Every row comes from one small tree of marks. The marks that hang from a mark follow it in brackets, in the order of their numbers. Every link used is in the known rows. Which tree was each row made from?
Known rows:
Z621(Z745): [ 0.16  1.45 -2.40 -1.60  1.62 -0.85  3.43 -3.02  1.90 -2.13 -1.81 -1.38
  8.21  2.31 -3.34  2.90 -2.74  2.40 -2.50  5.67  2.60 -2.95]
Z167(Z264(Z745 Z995(Z765))): [ 0.52 -0.39 -3.42 -4.10  0.79  2.04  0.35 -1.28 -1.66 -1.56 -6.25  1.19
  7.06  2.00 -3.55  2.24  2.03  3.65  1.25  1.76  5.65 -2.91]
Z167(Z264(Z745(Z765) Z995)): [ 0.35  1.11 -2.70 -3.05 -0.79  0.51  1.37 -0.91  1.29 -0.47 -6.78 -0.78
  6.23  1.36 -3.85  2.89  2.31  3.98  1.48  1.68  3.65 -1.46]
Z995(Z765): [ 1.64 -1.46 -0.70 -1.55  1.75  2.51  4.36 -4.14 -1.95 -2.09 -3.59 -0.12
  5.80  2.08 -3.87  3.18 -1.10  1.64  1.41  2.36  5.51 -1.85]
Z621(Z745(Z765(Z190(Z525(Z264)))) Z995): [ 0.04  3.81  1.62  0.04 -0.82 -1.33  0.69 -2.72  4.24  2.56 -0.51 -5.04
  1.62  1.37 -4.07  2.34 -5.35  0.17 -2.37  5.05  1.73 -0.58]
Z190(Z525(Z264) Z995(Z765)): [ 1.59  1.33  0.92  1.72  0.03  0.80  1.88 -0.11  0.96 -2.23 -0.28 -0.91
 -0.33 -0.23 -4.51  1.48 -1.89 -0.41 -3.58  4.22  6.79 -3.49]
Z525(Z264(Z745(Z765(Z190))) Z995): [ 1.56  0.49  0.58  2.48 -0.33  0.44 -1.51 -2.98  4.32  0.48 -1.46 -3.17
  1.17  1.50 -3.45  2.96 -3.21  1.40 -1.10  2.05  2.93  0.57]
Z745(Z765(Z190(Z525(Z264)) Z995)): [ 0.86  0.44  2.38  1.64 -1.29 -0.80 -0.37 -2.41  4.22 -1.27 -0.79 -1.99
 -2.07  2.43 -5.18  2.39 -4.59  0.49 -0.44  3.96  2.35 -0.87]
Z525(Z264(Z745) Z995(Z765(Z190))): [ 1.73 -1.24 -0.03  1.40  1.20  2.13 -2.82 -3.52  1.20 -0.42 -1.00 -1.19
  1.79  2.17 -3.14  2.23 -3.56  0.95 -1.05  2.12  5.16 -1.01]
Z264(Z745 Z995(Z765(Z190(Z525)))): [ 2.00 -2.69 -3.17 -2.52  0.56  2.77 -3.36 -1.53 -3.37 -3.10 -3.22  1.67
  1.28  1.10 -3.50  3.15 -0.50  2.01  1.80  1.51  5.71 -2.79]
Z264(Z995(Z765(Z190))): [ 2.09 -2.51 -0.63 -1.68  0.90  2.90  0.73 -3.53 -2.63 -3.78 -4.32  0.26
  2.34  3.44 -5.56  3.36 -1.06  3.30  2.80  2.08  5.70 -2.66]
Z264(Z745 Z995(Z765)): [ 2.05 -2.70 -3.14 -2.99  1.70  3.19  0.50 -2.29 -4.18 -2.85 -4.94  2.92
  5.35  1.40 -3.45  3.72  1.50  2.64  0.90  1.02  5.75 -2.27]
Z765(Z190(Z525) Z995): [-0.26 -0.36 -0.22  0.62  0.77  0.47 -1.40 -3.28  2.24 -3.37  0.49 -1.38
 -0.96  3.63 -4.80  2.39 -5.37  1.28 -0.57  5.40  2.18 -2.35]
Z995(Z765(Z190)): [ 1.44 -2.34 -0.65 -1.52  1.45  2.68  2.03 -4.52 -1.37 -2.28 -2.76 -1.30
  3.55  3.44 -4.31  2.72 -3.02  1.93  2.89  2.34  5.29 -1.53]
Z745(Z765(Z995)): [ 0.85 -0.90  1.39  0.18  0.49  0.65  4.71 -4.37  2.07 -1.49 -2.87 -1.26
  3.26  2.87 -5.07  3.42 -1.32  1.95  0.35  2.67  2.42 -0.08]
Z190(Z525(Z995(Z765))): [ 1.92 -0.12  0.70  1.56  0.21  2.25  0.39 -3.75  0.39 -2.16 -1.12 -2.51
  1.43  0.02 -3.61  3.09 -1.67  0.98 -0.20  3.12  5.48 -2.11]
Z167(Z264(Z745(Z765(Z995)))): [-0.89  0.52 -1.89 -2.48  0.31  0.10  1.99 -2.16  2.98  0.44 -4.28 -1.09
  6.30  2.54 -3.37  1.94  0.19  2.68  0.04  2.36  2.50 -0.56]
Z765(Z190(Z525(Z264)) Z995): [-0.15  1.09  0.91  1.60  0.34 -0.61 -2.40 -2.14  3.63 -2.79  0.72 -0.61
 -1.74  3.51 -4.93  1.89 -6.51  0.48 -2.53  6.14  2.27 -2.74]
Z621(Z190(Z525 Z995(Z765)) Z745): [-0.13 -1.52 -0.57 -1.00  2.17 -0.44  2.72 -2.61  0.79 -2.41  2.24 -1.32
  3.74  0.54 -3.70  1.42 -2.02  0.35 -3.37  4.88  4.55 -2.99]
Z190(Z525): [ 0.65  2.01 -1.58  0.08  0.30  0.32  2.05 -2.02  1.11 -2.46 -1.86 -1.51
  3.00  0.19 -3.41  3.38 -2.66  1.00 -0.86  4.94  3.26 -2.58]
Z525(Z995(Z765)): [ 2.00 -1.45  0.95  1.11  1.47  3.05  2.67 -5.54 -0.20 -1.90 -2.36 -2.51
  4.03  2.02 -4.09  3.28 -1.17  2.25  0.53  2.16  5.45 -1.26]

Write each row's tree:
[ 0.31 -0.19 -3.40 -3.64 -0.40  1.70 -3.32 -0.44 -0.91 -1.79 -4.63  0.03
  3.22  1.60 -3.53  1.71  0.21  2.89  1.94  2.28  5.57 -3.36] -> Z167(Z264(Z745 Z995(Z765(Z190(Z525)))))
[ 1.23  1.61  1.51  2.36 -1.85 -0.53  1.36 -0.76  4.36 -1.04 -0.63 -4.44
 -2.52  0.88 -5.27  2.12 -3.26  0.57 -0.74  3.50  4.01 -1.09] -> Z745(Z765(Z190(Z525(Z264) Z995)))
[ 1.14  0.26  0.56  1.48 -1.43  0.48  2.14 -1.83  3.09 -1.67 -0.97 -5.10
 -1.97  1.16 -5.11  2.55 -2.28  1.31  1.04  2.80  3.97 -0.78] -> Z745(Z765(Z190(Z525 Z995)))
[ 1.39 -0.28 -0.35  0.58  0.48  2.07  2.93 -1.42 -0.60 -2.90 -0.63 -1.77
  0.51  0.00 -4.36  1.95 -0.66  0.51 -1.37  3.33  6.66 -3.05] -> Z190(Z525 Z995(Z765))
[-0.66 -0.16 -0.40  1.03  1.87  0.10  3.63 -2.46  1.86 -2.54  1.39 -2.25
  1.36  0.55 -4.32  2.52 -2.38  0.63 -2.45  4.98  2.95 -1.83] -> Z621(Z190(Z525 Z995))
[ 1.41 -1.40 -0.69 -1.00  0.39  2.14  0.05 -3.25 -1.12 -2.44 -1.73 -1.53
  1.28  1.82 -3.91  2.50 -3.31  0.91  2.41  2.94  5.45 -2.27] -> Z995(Z765(Z190(Z525)))
[ 1.90 -1.12 -2.48 -1.83  0.02  1.46  1.67 -1.90 -0.92 -1.67 -5.44  0.69
  4.45  0.74 -3.82  4.46  1.75  2.99  1.18  0.89  3.55 -0.70] -> Z264(Z745(Z765) Z995)
[ 1.60 -0.06  0.23 -0.20  0.01  1.11 -0.85 -2.27  0.16 -1.81 -1.50 -0.81
  0.54  1.63 -4.04  2.15 -4.30  0.17  0.58  3.67  5.51 -2.58] -> Z995(Z765(Z190(Z525(Z264))))
[-1.07 -0.53 -1.22 -0.59  3.09 -1.16  4.86 -3.42  2.61 -2.21  1.53 -2.16
  6.19  2.58 -4.12  1.94 -2.64  1.95 -4.15  5.70  2.36 -2.19] -> Z621(Z190(Z995) Z745)
[ 0.00  0.27  0.02  1.29  0.59 -1.01  1.94 -0.81  3.12 -0.31  0.98 -1.27
  0.48 -0.93 -3.51  2.23 -1.80 -0.56 -3.45  3.46  2.97 -0.44] -> Z621(Z190(Z525(Z264(Z745(Z765))) Z995))
[ 1.75  1.52  2.35  3.10 -2.08 -0.22 -0.82 -2.78  4.93 -0.50 -1.16 -4.92
 -1.86  0.86 -4.62  2.93 -4.06  0.87  0.43  3.17  3.16 -0.37] -> Z745(Z765(Z190(Z525(Z264 Z995))))
[ 0.22  0.71 -0.25 -2.55  2.45  1.79  4.23 -4.96 -1.02  1.30 -1.93 -2.23
  7.38  2.36 -3.54  2.54 -2.51  1.24 -1.76  3.99  3.95 -1.47] -> Z621(Z745 Z995(Z765))
[ 2.17 -1.73 -0.66 -1.26 -0.11  2.47 -1.01 -2.48 -2.30 -4.09 -3.43  0.12
  0.29  1.96 -5.11  3.22 -1.39  2.36  2.39  2.60  5.87 -3.34] -> Z264(Z995(Z765(Z190(Z525))))
[ 0.64 -0.93  1.31  0.73 -0.79  0.23  0.44 -3.50  3.01 -1.81 -1.00 -2.66
 -1.38  2.65 -5.08  2.85 -3.57  1.12  1.35  3.29  2.30 -0.58] -> Z745(Z765(Z190(Z525) Z995))
[ 1.78  2.03 -1.09  0.20 -1.49 -0.46 -1.24  0.60  1.27 -1.41 -3.41  0.93
  1.16 -1.31 -3.51  3.55 -0.67  0.66 -1.89  3.11  3.75 -2.14] -> Z190(Z525(Z264(Z745(Z765) Z995)))
[ 0.61 -1.86  1.37  0.21  0.21  0.72  2.36 -4.67  2.69 -1.69 -2.00 -2.50
  0.93  4.33 -5.41  2.99 -3.30  2.29  1.85  2.63  2.12  0.17] -> Z745(Z765(Z190 Z995))
[ 0.82 -0.67 -2.23  0.01 -0.55  0.87  0.03 -1.03  1.88 -0.87 -0.95 -3.06
 -0.11  0.30 -3.38  2.63 -1.45  1.04  0.41  1.82  3.69 -0.33] -> Z264(Z745(Z765(Z190(Z525 Z995))))
[ 1.56  0.22  1.45  2.16 -1.72  0.74  0.07 -3.78  3.75 -1.05 -1.37 -5.68
 -1.18  1.06 -4.43  3.35 -3.03  1.64  2.17  2.44  3.10 -0.07] -> Z745(Z765(Z190(Z525(Z995))))
[-1.03  1.37  1.31 -1.15  0.98 -1.07  3.78 -4.65  2.67  2.63  0.50 -4.24
  4.21  0.07 -3.43  3.04 -3.29  0.03 -2.01  4.54  0.66  0.39] -> Z621(Z190(Z525) Z745(Z765) Z995)
[ 0.64 -1.68 -1.51 -1.09  1.19  0.96  2.31 -3.33  0.93 -0.63 -2.70  0.33
  4.51  2.05 -3.23  3.42 -0.60  1.63 -0.34  1.73  2.28  0.31] -> Z264(Z745(Z765(Z995)))
[ 2.01  0.78 -1.80 -0.82 -0.11  0.86 -2.12  0.24 -1.34 -2.21 -2.97  2.79
  1.97 -0.75 -3.23  2.91 -0.83  0.38 -2.07  3.26  5.56 -3.50] -> Z190(Z525(Z264(Z745 Z995(Z765))))
[ 1.74 -2.29  1.02  1.18  1.19  3.20  0.53 -5.79  0.36 -2.01 -1.52 -3.59
  1.94  3.23 -4.44  2.82 -2.87  2.41  1.87  2.07  5.22 -1.02] -> Z525(Z995(Z765(Z190)))
[-0.39  1.57 -4.17 -3.21  0.63  0.79  0.31 -0.74  0.59 -1.63 -5.84  0.28
  7.12  2.08 -3.57  2.64  1.11  4.10 -0.14  3.27  3.58 -2.83] -> Z167(Z264(Z745 Z995))
[ 0.29 -0.09  0.31 -0.53 -0.50 -1.49 -0.01 -3.10  3.90 -1.81  0.10 -2.62
  1.72  2.73 -4.37  2.19 -4.11  1.47 -1.00  4.82  1.97 -1.87] -> Z621(Z745(Z765(Z190(Z525) Z995)))
